Each row was made from one path, in order. Every step used is in the known rows, and no mark comes twice. Write each row's path.
Known rows:
fisom-mavob-sovad-taru-sagu-lati: [ 1.77 -0.04  0.91 -0.69  0.55 -1.38 -2.56 -2.10 -2.51 -0.74 -1.86 -1.36
  4.04 -0.15 -2.24  3.50  1.43 -1.10  0.77  0.96 -0.58 -0.50  3.22  2.61]
mavob-sovad-taru-sagu-lati-velo-sosot: [ 0.58 -1.84  0.09 -2.20 -0.75 -2.52 -4.19 -1.12 -2.20 -0.56 -4.16 -5.35
 -1.58  1.64 -3.15  0.96  3.89  1.04 -0.60  1.33  0.31 -1.19  2.75  0.88]
velo-taru-sagu: [ 0.77 -1.55 -0.82 -0.80 -2.71  0.31 -1.65 -1.00 -1.29 -0.86 -0.97 -3.03
 -1.48 -0.04 -1.67  0.20  0.18 -1.59  1.62 -1.23 -0.48 -0.13 -0.77  1.12]
mavob-sovad-taru-velo-lati-sagu: [ 2.20 -3.34 -0.67 -0.42 -2.79  0.71  0.80 -2.55  0.81 -1.01 -4.06 -2.40
 -0.39  2.72 -0.31  2.73 -0.57  1.32  0.19  0.79  0.79 -1.54  1.69 -1.38]
sagu-lati: [-1.83 -2.01  0.61 -0.78 -0.34 -1.43 -1.21 -0.70 -0.18  1.19 -0.30 -0.51
  0.90 -0.38  0.34 -0.10  3.17 -0.37  0.06  0.05 -0.37  0.61  0.92  0.92]
silaz-turo-sagu: [ 0.05  0.03 -0.04 -0.64  1.36  0.75 -2.44  1.99 -0.42  1.70  2.00  1.78
  1.09  0.02  1.11  0.76 -2.12  1.56  1.01  0.33 -0.53  0.46  0.90  0.81]
lati-sovad-taru-sagu: [ 1.55 -1.97 -1.64  0.05 -1.68 -1.30 -0.49  1.27 -0.86 -0.19 -2.20 -3.58
  1.56  1.74 -4.51  2.01  0.44 -2.00  1.31  1.92 -0.34 -0.61  0.92  1.20]
turo-sagu-lati-sovad-taru-velo: [-2.47 -3.22 -0.39 -1.65 -2.51 -2.02 -2.44  1.40  1.61  2.69 -3.33 -2.39
  0.49  0.91 -2.67  3.01  1.31 -0.73  1.42  0.07 -0.75 -0.19  1.88  0.43]
velo-taru-sovad: [-0.84  0.90 -1.17 -1.42 -4.51 -1.33 -0.64 -1.24  0.09 -1.11 -0.87 -1.31
 -2.31 -0.82 -0.82  0.44 -2.09  0.30  0.95 -2.23  1.76 -0.86 -1.75  0.90]
silaz-turo-sagu-lati-velo: [-2.84 -2.71  0.94 -2.41  0.77 -1.00 -4.10  2.03 -0.58  2.23  1.24 -0.14
  0.24  1.12 -0.06 -0.49  1.84  2.43  0.40  1.39 -0.82  1.28  3.20  1.05]
sovad-taru: [ 0.48  0.73 -0.65 -1.05 -0.29 -1.75  0.56 -0.02 -0.29 -1.11 -0.99 -0.24
  1.44  1.56 -0.98  2.03 -0.53 -0.14 -0.02  0.94 -0.45 -0.66  0.90  0.62]
sovad-taru-sagu-turo: [ 0.45 -1.07 -1.64 -1.55 -0.80 -1.54 -2.14  0.21  0.21 -0.44 -0.99 -2.81
  2.92  1.61 -1.51  2.14  1.33 -2.47  1.95  2.41 -0.45 -2.06  0.48  1.00]
sovad-taru-sagu: [ 1.55 -0.37 -1.19 -0.27 -0.70 -1.03 -1.86  0.24 -1.17 -0.93 -1.82 -1.89
  2.47  1.24 -2.26  3.48  0.36 -1.65  0.64  0.79 -0.93 -1.31  1.49  1.70]
velo-sosot: [-0.59  0.20  0.61 -0.55 -0.01  0.59 -0.35  1.06 -0.07  0.59 -1.40 -1.70
 -1.83 -0.68  0.26 -1.50  1.50  1.66  0.67 -1.11  1.18 -1.56 -0.97 -0.51]
turo-sagu-lati-velo: [-2.86 -2.09  0.82 -2.38 -0.33 -1.09 -3.53  2.77 -0.27  1.43 -1.06 -1.10
 -1.86  0.54 -0.53 -1.82  2.63  0.88 -1.31 -0.40 -0.73  0.43  2.61  0.06]
fisom-mavob-sovad-taru-velo-lati: [ 2.52 -1.08  0.73  0.30 -1.03  0.17 -0.40 -3.51  0.10 -2.40 -3.67 -1.11
  0.87  1.10 -0.59  4.83 -1.78  1.20  1.71 -1.78 -0.16 -1.29  1.67 -0.21]
fisom-mavob-sovad-taru-sagu-lati-velo: [ 0.84 -1.22  1.05 -1.64  0.62 -1.67 -3.20 -1.28 -2.91 -1.56 -2.83 -3.16
  2.01  1.24 -3.46  2.19  2.22  0.00 -0.19  1.72 -0.33 -0.28  4.43  2.04]
fisom-mavob-sovad-taru: [ 2.48  3.18  0.65 -0.58  1.58 -0.42  0.37 -1.73 -1.48 -2.21 -0.88  0.37
  1.98  0.46 -1.04  2.17 -2.45  0.90  0.18  0.83  0.94 -0.64  2.18  0.51]
fisom-mavob-sovad: [ 2.00  2.20  1.19  0.74  1.76  1.08  0.22 -2.07 -1.08 -1.04  0.24  0.66
  0.79 -1.09 -0.32 -0.21 -2.04  0.81  0.23 -0.35  0.87  0.11  0.88 -0.22]
sovad-taru-velo-lati-sagu-turo: [-0.74 -5.96 -0.87 -1.85 -3.43  0.24 -0.19 -0.26  3.14 -0.16 -3.15 -3.59
  1.08  3.22  0.57  1.16  2.25  0.43  2.07  1.47  1.19 -2.84  1.24 -1.30]
lati-sovad-taru-velo: [-0.52 -2.53 -0.54 -0.38 -1.95 -1.55  0.65 -0.11  1.81  0.21 -2.74 -2.91
  0.12  1.53 -3.21  3.55 -0.38 -0.61  1.90  1.21  0.94 -0.06  0.42 -0.18]

Write each row's path:
[-2.21 -0.78  0.31 -1.39 -0.38 -0.50 -3.11  1.79 -0.17  2.33 -0.18  0.13
  0.29 -0.89  0.87 -0.47  1.84 -0.16 -0.30 -1.16 -1.39 -0.25  1.54  0.63]	turo-sagu-lati
[ 0.03 -2.37 -0.54 -1.07 -1.29 -2.47 -2.77 -0.41 -1.41  0.14 -1.98 -2.33
  3.44  0.86 -1.87  3.44  3.35 -1.75  0.74  1.27 -1.62 -0.84  1.98  2.59]	sovad-taru-sagu-lati
[-0.92 -5.01  0.04  0.10 -1.80 -1.03 -2.12  0.79 -0.76  2.15 -1.16 -3.79
  1.14 -0.45 -3.22 -0.58  3.83 -2.16  1.64  0.79 -0.93  0.63  0.86  1.46]	taru-sagu-lati-sovad
[-3.83 -1.41 -0.50 -3.61 -4.63 -2.27 -4.03  1.09 -0.08  0.06 -2.25 -2.65
 -3.93 -0.21 -1.31 -0.89  0.58  1.33 -0.24 -2.30  0.99 -0.28  1.32  1.18]	turo-sagu-lati-velo-taru-sovad
[-2.11 -4.03  0.91 -1.52 -0.91 -0.61 -3.98  1.65 -1.40  0.98 -3.03 -5.14
 -1.99  0.12 -1.91 -1.89  6.08  1.00  0.58  0.04 -0.07 -0.99  1.40  1.16]	taru-sagu-lati-velo-sosot
[-1.66 -4.45  0.38 -1.07 -0.66 -1.19 -3.67  0.36 -1.25  0.53 -1.83 -3.65
  0.16  0.52 -2.22 -0.14  4.69 -0.84 -0.22  1.22 -1.20  0.45  2.32  1.51]	taru-sagu-lati-velo
[-0.94 -4.65 -0.16 -1.21 -4.15 -1.55 -1.53 -0.52 -0.83  1.10 -1.53 -4.84
 -1.26  0.11 -3.77 -1.46  3.58 -2.39  2.87 -0.53 -0.17  0.98  0.21  1.75]	velo-taru-sagu-lati-sovad
[-3.18 -2.01  0.43 -3.71 -2.69 -1.68 -3.02  1.28 -0.51  0.47 -1.49 -2.51
 -4.21  0.70 -1.22 -2.37  1.77  0.80 -0.20 -1.60 -0.17  0.72  1.94  0.12]	turo-sagu-lati-velo-taru
[ 0.62 -4.20  0.18 -0.09 -2.02  2.24  0.76  1.10  0.77 -0.17 -1.38 -1.65
 -0.70  1.53  0.97 -2.37  2.20  1.22 -0.22 -0.32  0.60 -1.46  0.97 -0.84]	velo-lati-sagu
[-0.87 -3.30 -0.06 -1.64 -3.27 -1.19 -2.73 -1.54 -1.44  0.66 -1.41 -3.13
 -0.57 -0.24 -1.59  0.63  3.19 -1.93  1.94 -1.28 -0.84  0.35  0.08  2.01]	velo-taru-sagu-lati
[-2.98 -3.25  0.57 -2.15 -2.44 -1.46 -2.34  2.92  1.27  3.27 -4.40 -4.08
 -1.42  0.42 -2.03  1.37  2.44  0.91  2.19 -1.00  0.56 -1.38  1.11 -0.10]	turo-sagu-lati-sovad-taru-velo-sosot
[-1.72 -1.85 -0.08 -2.06 -1.50 -2.53 -1.52  2.82  0.20  2.08 -0.94 -1.44
  0.67  1.07 -2.53  0.03  1.39 -0.66  0.40  0.58 -0.98  0.06  2.27  0.80]	turo-sagu-lati-sovad-taru
[-2.73 -4.54  0.97 -1.54 -2.42 -2.29 -0.59  0.55  1.45  2.24 -4.18 -4.81
 -0.72  0.57 -2.68  1.72  3.92  1.02  2.64  0.38  1.36 -0.93  0.56  0.31]	sagu-lati-sovad-taru-velo-sosot
[-1.13 -3.58 -0.15 -2.17 -1.04 -2.81 -3.61  0.23 -1.38 -0.41 -3.00 -3.92
  1.65  2.14 -3.25  1.83  3.98 -0.94 -0.32  1.99 -1.31 -0.15  3.32  2.22]	sovad-taru-sagu-lati-velo
[ 1.58 -3.20 -0.46 -0.56 -2.98 -1.26  1.41  0.57  0.87 -0.79 -2.08 -2.58
 -0.70  3.13 -2.39  1.09  0.71  0.20  1.49 -0.23 -0.88 -0.87  0.96 -0.39]	velo-lati-sovad-taru
[ 0.01 -2.29 -0.76 -1.69 -2.59 -0.26 -2.15  0.03 -1.30 -1.68 -1.93 -4.29
 -3.32  1.26 -3.13 -0.43  0.85 -0.82  0.88 -0.25 -0.09  0.27  0.49  0.85]	lati-velo-taru-sagu
[-2.33 -4.55 -0.03 -1.81 -1.24 -2.34 -2.59  1.36  1.04  3.45 -0.99 -1.41
  2.64  1.48 -1.91  4.17  0.40  0.93  2.78  1.60 -0.55  0.94  2.14  1.31]	silaz-turo-sagu-lati-sovad-taru-velo
[-2.77 -2.71  0.76 -3.88 -1.32 -1.38 -3.73  1.02 -0.84  1.09  0.66 -1.22
 -1.97  1.41 -0.79 -1.44  0.94  2.17  1.39 -0.15 -0.28  1.65  2.30  1.28]	silaz-turo-sagu-lati-velo-taru
[-2.06 -4.63  0.15 -1.19 -2.43 -2.74 -0.46 -0.72  1.51  1.38 -3.09 -3.26
  1.46  1.34 -3.02  3.17  2.92 -0.87  1.80  1.33  0.18  0.12  1.62  0.57]	sagu-lati-sovad-taru-velo
[ 0.46 -3.07 -0.26 -0.26 -2.83 -0.68 -0.92 -1.52  1.45 -1.09 -3.83 -1.69
 -0.04  2.34 -0.09  4.79  0.24  0.44  1.71 -1.31 -1.10 -1.48  0.73 -0.18]	sovad-taru-velo-lati
[-1.44 -6.48 -0.02 -0.88 -2.86  1.94 -0.58 -0.10  3.30  0.95 -2.29 -3.37
 -0.24  1.65  1.61 -0.68  2.96  0.32  2.52  0.51  1.20 -2.14 -0.19 -2.10]	taru-velo-lati-sagu-turo
[-1.04 -2.98  0.15 -1.67 -1.45 -3.36  0.40  0.21  0.41  1.10 -1.21 -2.43
  1.52  1.60 -3.14  0.74  2.72 -0.83  0.72  1.68 -0.03  0.49  1.97  0.70]	sagu-lati-sovad-taru
[-1.84 -0.67 -0.92 -2.34 -4.07 -1.68 -0.92 -0.77  0.06 -2.38 -1.87 -3.11
 -3.77  0.51 -2.03 -0.43 -1.27  1.27  0.13 -1.05  2.44 -0.36 -0.37  0.50]	lati-velo-taru-sovad
